Every row comes from one small tree of marks. Brackets hold a mark, then the marks that hang from it, in the order of their numbers. Every link used is in the known rows. Which tree was each row made from?
Known rows
[k315 k439 [k500 [k911 [k305 k186]]]]: [ 35.9 -17.6 -44.2  -7.9 -11.3 -12.5 -26.2  -9.2  19.6  23.3  -3.4 -50.0
  24.9   8.3  24.5  -1.5   1.8   9.2  27.9 -11.2 -22.5  21.7   9.3   1.0
  21.0  -1.7 -30.2]
[k439 [k315 k145 [k500 [k911 [k305 k186] [k429 k920]]]]]: [ 67.9  10.9 -60.9   9.1 -46.4 -29.2 -47.4  -7.5  18.2  11.7 -38.6 -34.7
   8.4 -22.2  -0.5 -18.4  -9.1   9.6  27.5   8.0 -14.5  -5.3   9.7  -1.9
   9.9  23.7   1.9]
[k439 [k315 k500]]: [ 23.4  -7.5 -49.2 -12.1 -35.1  -5.6 -24.3 -10.1   1.3  21.4   7.5 -46.1
   5.7  35.6  10.4  -8.4  -3.1  -4.5 -32.8  -0.5 -52.5 -15.5  17.9 -25.1
  14.0  13.3 -17.0]
[k181 [k145 [k315 k439]]]: [ 22.7  -2.4 -24.0 -35.5   0.5 -23.6  35.3 -33.6 -24.5  -8.4  27.3 -34.5
  17.1  32.3  46.1   1.1  -3.9 -29.6 -38.3   5.7 -41.9 -20.1 -22.3 -29.6
   3.1  -7.1 -32.1]
[k920 [k429 k911]]: [ 21.8  22.6 -44.9 -38.6  22.0 -37.7 -19.9 -16.9 -17.3  34.8  51.1 -45.4
  11.0  16.1  15.2 -45.5 -27.3  43.6 -36.7 -22.0 -32.1 -69.8 -34.0 -39.5
 -12.4   3.0 -13.0]
[k315 [k145 k181] k439]: [  1.9 -73.7 -10.7 -26.2  14.8 -15.0  10.7 -29.5  -6.4  18.3  36.9 -39.9
  44.0  33.5  37.2 -41.4  -9.2 -14.3  10.0  -5.0 -27.4  -5.3 -48.6 -29.0
  17.2  -1.6 -40.2]
[k500 [k315 k145] k911]: [ 13.3  12.6 -14.9 -76.7 -47.7 -27.1   6.6  -2.6 -20.8   8.1  -6.2  -3.4
  10.6  42.4  -3.7 -32.8 -16.2  -1.3 -17.9 -29.9 -37.7 -13.0   3.9  -9.9
 -23.0   8.9  10.9]
[k181 [k145 [k315 k439 [k500 [k911 k305 [k429 k920]]]]]]: [ 40.7  -0.6 -70.6   3.6  -6.8 -14.1  11.0 -15.0 -15.0 -31.0   5.8 -37.0
   0.9 -28.5  43.7   1.9  -4.1  -4.7   1.6  11.5  -0.3  10.6 -26.7 -21.1
  15.8  -9.7 -23.5]
[k439 k315]: [ 15.7  12.3 -32.5 -35.2 -21.1 -21.0 -18.5  -6.5 -11.7  25.4  -1.8 -36.0
   7.5  48.3  14.9 -10.3 -17.1 -19.5 -35.1  -4.8 -56.9 -43.9   0.6 -35.0
 -13.5  10.8 -10.0]
[k500 k315 [k911 k429]]: [ -1.7  43.4 -41.7 -62.1 -30.2 -26.2   3.5  17.5 -40.6  -5.2 -33.3  -1.1
 -10.7  31.8  11.8 -13.8 -33.5  -0.3 -25.4 -20.6 -21.7 -23.8 -15.4 -39.4
 -16.7   6.6  19.4]
[k911 [k305 k186] [k500 k315]]: [ 49.5  69.3 -41.8  -7.6  -4.9 -24.2 -29.4  34.7  23.5   7.0 -26.7 -55.1
  41.8   7.5  20.0   1.5  -6.9 -20.0 -32.3 -16.8 -47.4  -0.9   1.4  -4.8
   4.8  31.3 -17.8]
[k153 [k429 [k911 [k305 k186] [k500 k315]] k920]]: [ 86.7  37.0 -63.5 -20.9  31.5 -34.8 -43.0  33.4   3.9  32.8  25.6 -20.0
  34.1 -48.5   3.8   3.8  12.1  25.6  -8.0 -21.5 -12.3 -37.8 -20.7 -21.0
 -30.9  17.5 -13.3]
[k920 [k429 [k911 [k305 k186] [k500 [k315 k145 k439]]]]]: [ 59.3  33.9 -45.0 -22.6  14.5 -37.1 -36.3  -7.0  31.9  13.6  16.0 -59.2
  43.6 -17.5  17.9 -34.4  -7.1  23.2  -1.2 -21.2 -26.5 -11.6  -8.0   2.2
  -8.2  17.1  -9.2]
[k500 [k911 [k429 k920]]]: [ 17.5  25.4 -42.9 -28.4 -16.0 -45.5 -13.1   5.1 -35.0  27.2  -1.9 -20.5
  -6.9  -8.5  14.4 -20.6 -35.9  14.8  -0.4 -11.9  -7.7 -43.3 -37.6 -43.6
 -12.8  -4.7   0.0]
[k181 [k145 [k315 k439 [k500 [k911 [k429 k920]]]]]]: [ 37.3  -5.0 -61.3  -8.4 -21.3 -29.1  17.2 -29.4 -28.9 -22.4  20.8 -30.4
  -1.2 -18.2  35.1  -0.4  -8.3  -4.8  -4.0  14.6  -8.7   5.5 -14.9 -26.2
  15.2 -14.7 -14.2]
[k153 [k429 k911]]: [ 36.1 -23.7 -41.1 -42.3  35.6 -10.4  -9.5   9.5 -35.4  52.1  45.6  -2.1
   7.5  11.7  17.0 -13.4   6.4  30.8 -27.9 -19.5 -24.8 -63.5 -39.6 -45.2
 -15.0   3.0 -28.3]
[k920 [k429 [k911 k500]]]: [ 28.1  30.5 -53.7 -15.4  20.7 -38.6 -27.7  -1.6  -8.2  39.3  47.6 -60.8
  21.8  -4.0  16.5 -42.3 -24.0  34.3 -35.3 -20.8 -40.9 -43.4 -27.2 -23.7
  -4.1   5.5 -17.1]
[k315 [k145 k181] k439 [k500 k911]]: [  7.0 -87.0 -38.4 -14.3 -19.9  -5.5   0.9 -28.6  -4.6   7.7  31.1 -31.6
  37.6  22.1  20.7 -43.4  -3.3  10.4  34.0  -6.3 -21.9  32.9 -18.2  -4.7
  33.8  -3.7 -30.0]
[k145 k181 [k315 k439 [k500 [k911 [k305 k186] k429]]]]: [ 18.3  -7.0 -53.7   6.4   0.8  -9.1 -30.8  -5.7 -13.2 -35.3 -20.6 -24.8
  38.2   2.5  22.4  -5.3  -0.3   5.9  17.5  37.8 -10.5  18.2 -60.2 -30.9
  35.7   0.2 -27.0]
[k500 [k911 k429]]: [  4.6  18.7 -41.6 -28.8 -15.9 -26.9  -2.4  10.4 -40.6  24.7 -20.5 -16.4
  -7.7  22.9  17.0 -20.4 -36.0   7.4 -11.4  -8.1 -22.9 -35.5 -38.1 -36.6
  -0.2   2.8  -6.2]
[k500 [k315 [k145 k181] k439] [k911 k305]]: [  0.9 -27.6 -32.9 -63.7  -7.5  -7.7   0.6   2.3  -6.5 -25.9 -14.6 -13.3
  41.1  31.7  23.8 -33.3 -12.9 -12.4  11.2 -23.8 -20.9  18.4 -31.6 -10.0
 -15.5   5.7  -7.3]
[k153 k429]: [ 22.8 -18.2 -37.6 -30.3  13.6  -1.0  -9.7  22.2 -31.0  50.3  20.6  -2.8
  -1.3  24.5  21.1 -12.7 -13.5   9.9 -38.1 -30.0 -22.3 -43.8 -49.7 -46.0
  -5.3   0.7 -40.0]
[k186 k305]: [ 18.7 -18.0 -36.9 -25.2   5.1  -2.1 -14.3   9.5  -6.3  17.2  14.1 -38.0
   0.8  30.1  44.1 -23.0 -16.8 -13.3 -22.9 -29.9 -60.0 -17.5 -40.1 -46.2
 -10.4   1.0 -48.7]

Which tree is each row?
[ -3.0 -32.4 -57.5   1.5   6.4   9.6 -24.6  -3.5 -22.3 -40.6  -4.8 -28.0
  23.9   3.7  27.8 -14.7  -1.4   7.8   8.7  23.3 -10.1  29.2 -72.2 -37.2
  38.3  -9.4 -27.5]
[k145 k181 [k315 k439 [k500 [k911 k305 k429]]]]
[ 50.6   7.8 -43.5 -26.6  47.0 -42.1 -29.0 -10.8   3.9  29.4  58.6 -53.4
  32.2 -26.5  16.7 -21.3   5.1  35.4  -1.4 -15.7 -21.2 -64.4 -31.5 -35.0
 -22.4   3.2 -19.0]
[k429 [k911 k305] k920]
[ 25.1  20.8 -35.9 -58.9 -40.1 -41.9  -3.3  -1.5 -28.1   1.5 -11.5  -2.6
  -5.9  -7.9  -1.1 -30.0 -26.5   5.0   0.3 -23.1  -5.9 -21.2 -17.4 -32.4
 -19.1   7.9  22.8]
[k500 [k315 k145] [k911 [k429 k920]]]
[ 25.5  28.6 -60.9 -14.7   3.4 -30.1 -25.9  22.5 -16.4  14.0 -19.4 -27.8
   1.0 -20.5  22.4 -23.1 -31.0  17.2   3.5 -15.3  -2.4 -34.4 -52.3 -36.0
  -8.8  -1.8  -8.9]
[k500 [k911 k305 [k429 k920]]]
[ 27.2  14.0 -53.1  -0.7  -9.6 -32.8 -11.2  14.2 -12.5  -7.7   8.5 -37.6
  28.9 -34.8  20.4 -34.4 -22.2 -12.8 -11.5  -3.6 -14.2  -2.6 -45.3 -39.7
  13.6  18.4  -0.8]
[k911 [k429 k920] [k500 [k315 [k145 k181]]]]
[ 49.6  29.8 -40.0   4.5  -1.9 -16.7 -17.7  18.7  28.8  -0.3 -45.2 -53.1
  32.5 -22.1  38.8  -4.9  -4.6 -25.3  10.6  -4.4 -16.3  22.3 -17.3  -8.5
  26.2  25.8 -13.9]
[k911 [k305 k186] k429 [k500 [k315 k145 k439]]]
[  1.9  20.0 -49.0 -55.3  -9.3  -7.0  -3.1  21.3 -15.7 -18.9 -42.2 -14.0
  -2.5  16.0  36.0  -4.4 -24.5  -9.1   1.0 -24.5  -8.1   2.0 -25.2 -33.3
 -13.2  -2.2   7.0]
[k500 [k315 k439] [k911 k305 k429]]
[ 50.2  -6.8 -60.5   8.5  -7.5 -24.4 -31.8  -4.1  13.1  14.3  -8.6 -48.3
   9.5 -33.9  27.5  -1.5  -5.5  17.4  46.7  -4.4   8.5  10.7  -8.5 -16.3
  22.8  -3.0 -16.7]
[k315 k439 [k500 [k911 [k305 k186] [k429 k920]]]]
[ 57.0  25.5 -69.2  15.4 -15.0 -28.0 -37.6  11.0   7.3  15.3 -14.4 -43.3
   7.1 -29.6  14.3  -9.1 -13.7  26.2  15.7  -4.3  -3.4 -11.7 -16.1 -16.8
  22.8  10.4 -15.4]
[k315 [k500 [k911 [k305 k186] [k429 k920]]]]
[ 42.8 -13.9 -59.9   2.5 -36.8 -11.8 -34.6  -6.1  11.2  -5.8 -35.3 -29.3
  40.3  24.1   0.0 -29.1  -8.6  -2.3  12.9  11.7 -43.2   5.4   3.9   8.5
  12.9  30.2 -16.8]
[k439 [k315 [k145 k181] [k500 [k911 [k305 k186]]]]]
[ 23.9 -79.1 -17.7 -12.0 -14.4   0.9   0.0 -36.2  16.6  33.0  46.9 -56.3
  19.8  13.0  26.0 -28.4  13.2   4.2  11.9 -15.8 -23.9  22.8   1.6  -9.6
  47.9  -1.6 -39.4]
[k315 k145 k439 k500]
[  0.3 -42.1 -14.7 -59.0  -3.6 -13.6  16.5 -23.7  -7.6 -10.8  23.8 -26.3
  40.1  43.4  29.1 -31.2  -8.5 -20.9  -9.4 -16.0 -30.7   2.0 -25.9 -34.8
   2.4   5.3 -12.5]
[k500 [k315 [k145 k181] k439]]
[  5.2 -77.9 -63.4  10.4   0.8  12.7  -6.9  -4.3   2.1 -11.2  -7.4 -36.9
  24.3  -5.8  38.6 -41.9  -8.3  10.2  39.6   0.5  -1.3  38.2 -48.5 -13.8
  49.3   4.2 -31.5]
[k315 [k145 k181] k439 [k500 [k911 k305 k429]]]
[ 33.2 -35.1 -36.7 -10.8 -40.2  -2.1 -20.8 -24.3   8.7  26.0   9.5 -42.7
   9.1  27.6   6.2 -26.7   0.7  -3.2 -16.7  -3.3 -49.5  -5.6  15.6 -10.2
  25.1  19.7 -15.7]
[k439 [k315 k145 k500]]
[ 62.9  57.4 -52.7 -16.5   9.3 -40.5 -38.5   2.5  23.2  16.6   9.1 -55.9
  38.7 -12.9   8.6 -45.5 -14.2  28.1 -22.4 -20.6 -33.3 -29.2 -13.3  -0.1
  -8.8  28.3  -7.9]
[k920 [k429 [k911 [k305 k186] [k500 [k315 k145]]]]]
[ -5.4 -26.7 -10.1 -36.2  19.4 -16.2  -8.3 -24.4 -30.6 -15.1  34.1 -29.2
  45.0  38.1  25.1 -15.4  -4.0 -12.4 -18.9  16.6 -38.4 -11.3 -70.4 -52.1
   9.4 -13.9 -32.5]
[k145 k181 [k315 k439]]
[ 15.2 -15.1 -52.2 -42.8  -2.4 -20.8  -9.3   6.2 -13.2 -34.2 -20.1 -10.9
  26.0 -16.2  26.8 -34.9 -20.7  -6.5  32.1 -16.4  11.3   6.1 -53.4 -32.7
 -13.9   0.0   8.7]
[k500 [k315 [k145 k181] k439] [k911 k305 [k429 k920]]]
[  2.6 -80.3 -51.8   1.1 -16.3  -4.5   4.3 -20.6 -15.1   0.4   8.9 -31.9
  20.5   5.7  29.3 -42.5  -7.9  10.2  39.9   2.3  -3.7  29.3 -34.9 -20.1
  45.1   0.7 -24.6]
[k315 [k145 k181] k439 [k500 [k911 k429]]]
[ 16.4 -42.1 -52.8 -14.7 -46.5  -7.2 -20.0 -14.3 -13.9  -0.1  -4.1 -25.2
  25.5  36.2  -1.1 -41.5 -12.9  -1.3  -2.1   4.4 -47.5   5.6   1.0  -3.2
  12.1  20.2  -7.8]
[k439 [k315 [k145 k181] [k500 k911]]]
[ 11.6 -27.6 -30.0 -24.3 -17.6 -15.8  -9.6 -18.7 -11.8   8.0   0.6 -31.5
  33.0  45.5  13.4 -38.1 -17.5 -18.4 -19.0   6.7 -52.3 -32.7 -27.1 -28.1
   1.3  22.3 -16.5]
[k439 [k315 [k145 k181]]]
[ 22.0   5.4 -41.7 -41.5 -11.4 -21.8  -4.5   2.0  -5.0 -30.6 -57.1  -7.9
  33.9  14.8  26.8 -22.6 -19.7 -16.5  30.3  -1.2  -1.6   7.5 -33.9 -16.1
  -3.0  19.8   3.8]
[k500 [k315 [k145 k181] k439] [k911 [k305 k186] k429]]
[ 12.9 -34.4 -65.8   0.2 -44.4  -6.1 -15.0  -7.1 -18.2  -7.5 -23.1 -19.1
  11.3  22.7   7.2 -38.6 -20.6   0.1   4.1  14.6 -29.3   2.6 -13.7 -19.7
  22.9  22.7  -2.4]
[k439 [k315 [k145 k181] [k500 [k911 k429]]]]
[ 72.1  -8.9 -58.1 -26.1  30.3 -14.2 -33.6  29.9   0.6  30.8  39.8 -15.7
  29.1 -53.7   3.5 -21.7  18.9  26.9 -10.0 -32.0  -9.7 -22.2 -34.5 -17.3
 -21.1  10.1 -17.3]
[k153 [k429 [k911 k305 [k500 [k315 k145]]] k920]]
[ 21.2 -48.9 -46.4  -2.3 -30.7   0.4 -18.7 -21.3   3.7   0.4  12.9 -40.2
  28.1  34.2  11.1 -36.7  -4.2  -9.5 -14.5   9.0 -49.3  -3.6  -4.4 -19.0
  27.3  24.7 -21.6]
[k439 [k315 [k145 k181] k500]]
